Each row was made from one small tree. The marks that hang from a mark follow it in brackets, in alphabetical order. Every link used is in the known rows. Write each row's tree.
Known rows:
S(K(N) M): [ -4  -2  -7 -20  12  -6  -1  -7  -7 -17  -5   0   9   8   9   7 -22  24
 -12 -19 -12  21  12 -10 -17  -6 -14  -9]
M(S(K(E N(Q(R) X)))): [ -8 -12  -2 -20   1   4  -9   2   8 -13  -3  -5  -1  21  -3   3 -10   5
  -5 -22 -16  24  18  -4 -17   1 -17  -4]
K(E(U) N(Q(R(B)) X) S): [ -5 -21   4 -12 -11  -2  -2   9  -1 -10  -5 -11  21  19  -5  13 -11 -13
 -18 -22 -14  25  32   2 -19   2 -19  -3]
A(Q(N R(B))): [ 16   6   8 -22  17 -15  -4 -26   8  -1 -31  -6  15   1  -5   6  -7  16
 -20 -15 -15  27   1  -2 -24   2 -38 -11]
E(K(N(Q))): [ 10  -8  -3 -10   4 -10   1  -6  -6 -18  -8  -2   9  17  11  10 -13  14
   0 -22 -19  17  12  -1 -15   9 -23  -5]
V(L(B K(E(U) N(Q)))): [ 13 -12  -4 -23   6 -12   0   7 -34 -10   0   9   1   6   9   7 -11  20
 -15   1 -14  24   6   1 -10  -2  -7 -13]
J(B P(S(K(E) M))): [ 16  -8 -16 -12  16   0 -11 -19   1 -24 -19   3   0  -4  -7  21 -25  42
 -15  -4  -5  23  10 -19 -17   2   3  -9]
L(K(E N(X)) V): [ 17  -9  -8 -16   9   2 -17   3 -22 -22 -12   0   1   7   7  -5  -2  20
  -8  -9 -21  21   8  -6  -9   2  -6  -1]
K(S): [ 15  -6  -1  -8  10  -1  -4 -13  -8  -9 -26  -3   9   0  10  10  -5  22
  -8 -26 -14  10  14   1 -13   4 -23  -4]
A(Q(N R)): [ 14   6   8 -21  16 -16  -8 -28   3   7 -24  -5  13   8  -3   6  -5  18
 -14 -15 -16  19   9  -2 -20  -3 -38 -10]
P(J(B) S): [ 17  -8 -13 -14  25  -4  -5 -26   7 -20 -33   4   3 -19   7   1 -16  41
  -4   5   1  15   1   3 -11   9 -12  -1]
Q(N R(B)): [ 10  -3   9 -18  13 -12  -5 -23  10  -4 -25  -8  18 -10  -7   0 -10  14
 -20 -15 -10  30   6   4 -22   0 -30 -10]
N(X): [ 10  -9  -3 -10  25  -9  -8 -11   2 -17 -29  -2   5  -3  12  -3   0  16
  -9 -14 -12  24  -1   5 -11  -3 -20  -2]
V(L(B K)): [ 23  -3  -5 -22  26 -11   2  -9 -30 -13 -26   6  -7 -23  18  -5  -1  35
 -18  -4 -13  23 -19   3 -10   1 -10 -11]
K(N): [  4  -2   3 -12  14  -7  -7 -18  -9 -11 -14   1   9   4  10   2 -11  20
  -7 -18 -13  21  13   4 -12  -1 -22  -7]
V(L(B K(E(U) N S(M)))): [ 11 -13 -10 -21  -7  -7   8  11 -45  -5   6   0  10   5  11   8 -14  23
 -23  -9  -9  18  17  -9 -14  -7  -4  -9]
L(B K(N(Q(R) X) S(M))): [-14 -16  -1 -31  -3  -9   8  19 -30 -13 -12 -15   5   8  15   1  -8   5
 -18 -19 -19  21  22  -2 -20  12 -14  -1]
P(J S(K(E) M)): [ 25 -10 -15 -13  16   0 -11 -10   2 -22 -13   4   6   0  -2  12 -23  38
 -11  -8   0  11  12 -11 -15   0 -12   0]
S(K(E N) M): [  2  -6  -6 -15   6  -2  -8  -8  -9 -17  -2   4  12  19   0  15 -24  24
 -12 -19 -11  24  24 -11 -16  -6 -16 -10]
K(E(U) N(Q(R(B))) S(M)): [ -5 -21   0 -13 -15  -9   5   8  -7  -3   2 -13  21  27 -11  21 -23  -2
 -21 -22 -13  24  40  -7 -21   6 -26  -8]
P(S): [ 20  -5  -3  -7  18  -7  -6 -18   2 -15 -25  -2   3 -16   8   3  -8  30
 -12 -12 -10  14   0   3  -9   6 -23  -1]
K(E(U) N(Q X) S): [  1 -18  -2 -10  -6  -1  -6  11  -8 -11  -3  -5  16  29   5  15 -10  -3
  -5 -20 -14  14  34   2 -13  -4 -15   1]
U(E(K(N))): [ 14  -8  -4 -10  -5 -13  -4 -14   4 -12  -7  -1  19  10   9   6 -11  15
   1 -15  -8  23   9  -4 -16  -1 -26  -2]
V(L(B K(N S(M)))): [  6  -5  -7 -25   7  -7  13   5 -43 -10  -9  -4   2  -9  23  -1 -16  29
 -19 -16 -14  17   6  -4 -14   1  -8  -5]
E(K(N(Q(R) X) S) U): [ -6 -19   0 -10 -17  -7   7  10  -6  -6   7 -15  23  19   7   8  -6 -13
  -8 -29 -16  11  22  -3 -21   3 -15   2]
M(S(K)): [ 13   0 -12 -16  16   1  -6 -10   6 -16 -19   1  -3  -1   7   2  -5  32
  -4 -16 -11  13  -7  -8 -16   1 -16  -9]
R(B): [ 17  -5  -3 -10  23  -8  -5 -16   2 -18 -33   0   7  -8   7   4  -8  24
 -15 -13 -11  27  -4   3 -15   6 -25  -9]
L(B K(E(U) N S) V): [ 20  -9 -14 -22 -14   6  -7  14 -41 -17  -2   2   9  10   8  11  -3  22
 -14  -8 -20  14  22  -6 -15  10  -3  -7]

Write each row's tree:
[-14 -21  -4 -20  -3 -11  -4  12   0  -8  11  -6  16  28  -7  12 -18  -4
 -18 -15 -11  26  28 -10 -19  -9 -13  -8] : S(K(E(U) N(Q(R) X)) M)
[  2 -19 -10 -16 -13 -13   7  12   5 -17  -7 -17  19  26  13   7 -18   1
   3 -24 -12  17  22  -9 -18   3 -26  12] : U(E(K(N(Q X) S(M))))
[ 18  -4 -11 -12  10   5 -13 -11   4 -14 -16   5  -2   8  -2  10  -6  31
  -5 -15 -10  17   5 -10 -15   1 -17 -10] : M(S(K(E)))
[ 12 -10 -12 -10  24 -12  -5 -21   0 -18 -28  -5  -3 -12   3  10 -19  40
 -14   0  -5  23   3 -11 -13   5  -7  -6] : J(B P(S(M)))
[  3 -13  -3  -8   5  -7 -11  -2  -7 -10  -1   1  18  17   4   7  -6   4
 -11  -9  -8  25  21   1 -11 -15 -13  -5] : K(E(U) N(X))
[ 28  -4 -14 -26  18  -5  -8   1 -27 -25 -29   4  -9 -12  14  -4   3  37
 -13  -1 -23  21 -10  -1 -11  16 -12  -9] : L(B K V)
[  8  -4 -10 -18  10  10 -12 -23   1 -26 -15  12   9  -5   1  11 -29  37
  -4  -1   2  16  17  -4 -16   2  -1  -3] : P(J(B) S(K(E N)))
[ 28  -4 -13 -25   7   4  -4   6 -32 -23 -29  -2  -5 -10  17   2   3  34
 -11 -12 -24  11   1  -3 -14  20  -9  -4] : L(B K(S) V)
[ 11 -12  -1 -24   4   2   2  12 -35 -19 -14   1  -2   3  18   3  -8  14
 -11 -17 -19  19  12   5 -11   4  -6   1] : V(L(B K(E N(Q X) S)))
[ 33  -9 -11 -12   1   8 -14  -1 -25 -14 -20  -2   1   4   2   9   0  31
  -9 -17 -23   6  13 -12 -12  14 -11  -3] : L(K(E S) V)
[ 16 -15  -7  -6   2  -4  -5  -6 -11  -7 -18  -6  10  16  -1  18 -13  23
 -11 -22 -12  17  30  -9 -13   4 -27  -5] : K(E S(M))
[ 18  -5  -7  -8  26  -5 -11 -29   2 -20 -32   1  -3 -18   4  10 -12  39
 -10  -2  -6  20   0  -4 -12   6  -4  -6] : J(B P(S))
[ -8 -22   5 -10 -11  -3  -6   7  -6  -2   3  -9  19  26  -3  14  -8 -11
 -12 -24 -14  17  39   2 -16  -2 -19  -2] : K(E(U) N(Q(R) X) S)
[ 34  -9 -13 -22  12  -2 -15   1 -30 -24 -26   7  -7  -1   5   3   1  37
 -13   0 -22  25   1  -3 -10  16 -13 -10] : L(B K(E) V)
[ -4 -17  -2 -11 -15  -5  10  12  -2 -13  -1 -17  25  13   5   9  -9 -14
 -15 -28 -15  19  16  -2 -25   6 -14   2] : E(K(N(Q(R(B)) X) S) U)
[-11 -22  -6 -12 -16 -13  14  17  -9  -5  11 -22  24  25   5   9 -11 -11
 -12 -28 -15  14  26 -10 -22   1 -17   3] : E(K(N(Q(R) X) S(M)) U)
[  5 -11  -2  -9  -5  -1  -4  -5 -19  -8  -6  -6  15  22   2  16 -21  18
 -10 -25 -13  17  40  -6 -13   1 -24  -3] : K(E N S(M))
[ -1  -9  -1 -20  -2   4  -6  -4   8 -17  -7  -2   1  16 -10  10 -18  12
 -10 -22 -16  27  17  -6 -21  10 -22 -12] : M(S(K(E N(Q(R(B))))))
[ 17  -6   0 -20  12  -5  -3  -8 -38 -13  -9  11  -1  -7  12   1  -9  30
 -16  -6 -14  28   3   3  -9  -1  -9 -12] : V(L(B K(E N)))
[ -6 -24  -3 -16 -18 -15   7   9   7  -9  -3 -21  20  23   5   8 -16  -8
  -3 -27 -12  20  27  -8 -20   4 -29   9] : U(E(K(N(Q(R) X) S(M))))
[  5  -5 -13 -13  -4   3  -9  -3  -2 -10   8   5  10  18   0  11 -10  20
  -7 -12  -7  16  15 -11 -16 -11  -9 -12] : M(S(K(E(U) N)))
[  7 -10  -1  -7   1  -8 -11 -10 -10  -5   1   4  18  18  -1  13 -11  13
 -12 -10  -8  22  25  -2 -12 -10 -18 -12] : K(E(U) N)
[  9  -6  -6  -5 -15  -3   6  -1 -18  -8   6  -6  26  13  11  14  -7   9
  -6 -26 -12   6  19  -8 -19  -2 -11  -3] : E(K(N S) U)
[  0  -8  -6 -13   3   1 -12   0  -3 -17   3   6  18  14   3  10 -10   7
 -13 -12  -7  23  15  -4 -16 -17  -3  -6] : S(K(E(U) N(X)))
[ 15   0 -11 -13  23   3 -12 -26   6 -26 -28   5  -2 -19   4  14 -17  40
 -12  -5  -6  18  -5 -10 -16   4   6  -8] : J(B P(S(K)))
[  0 -20   2 -15 -18  -8   1   2   9  -9  -6 -16  20  19   6   7  -9  -9
   1 -29 -13  18  23   0 -20   5 -26   8] : U(E(K(N(Q(R) X) S)))
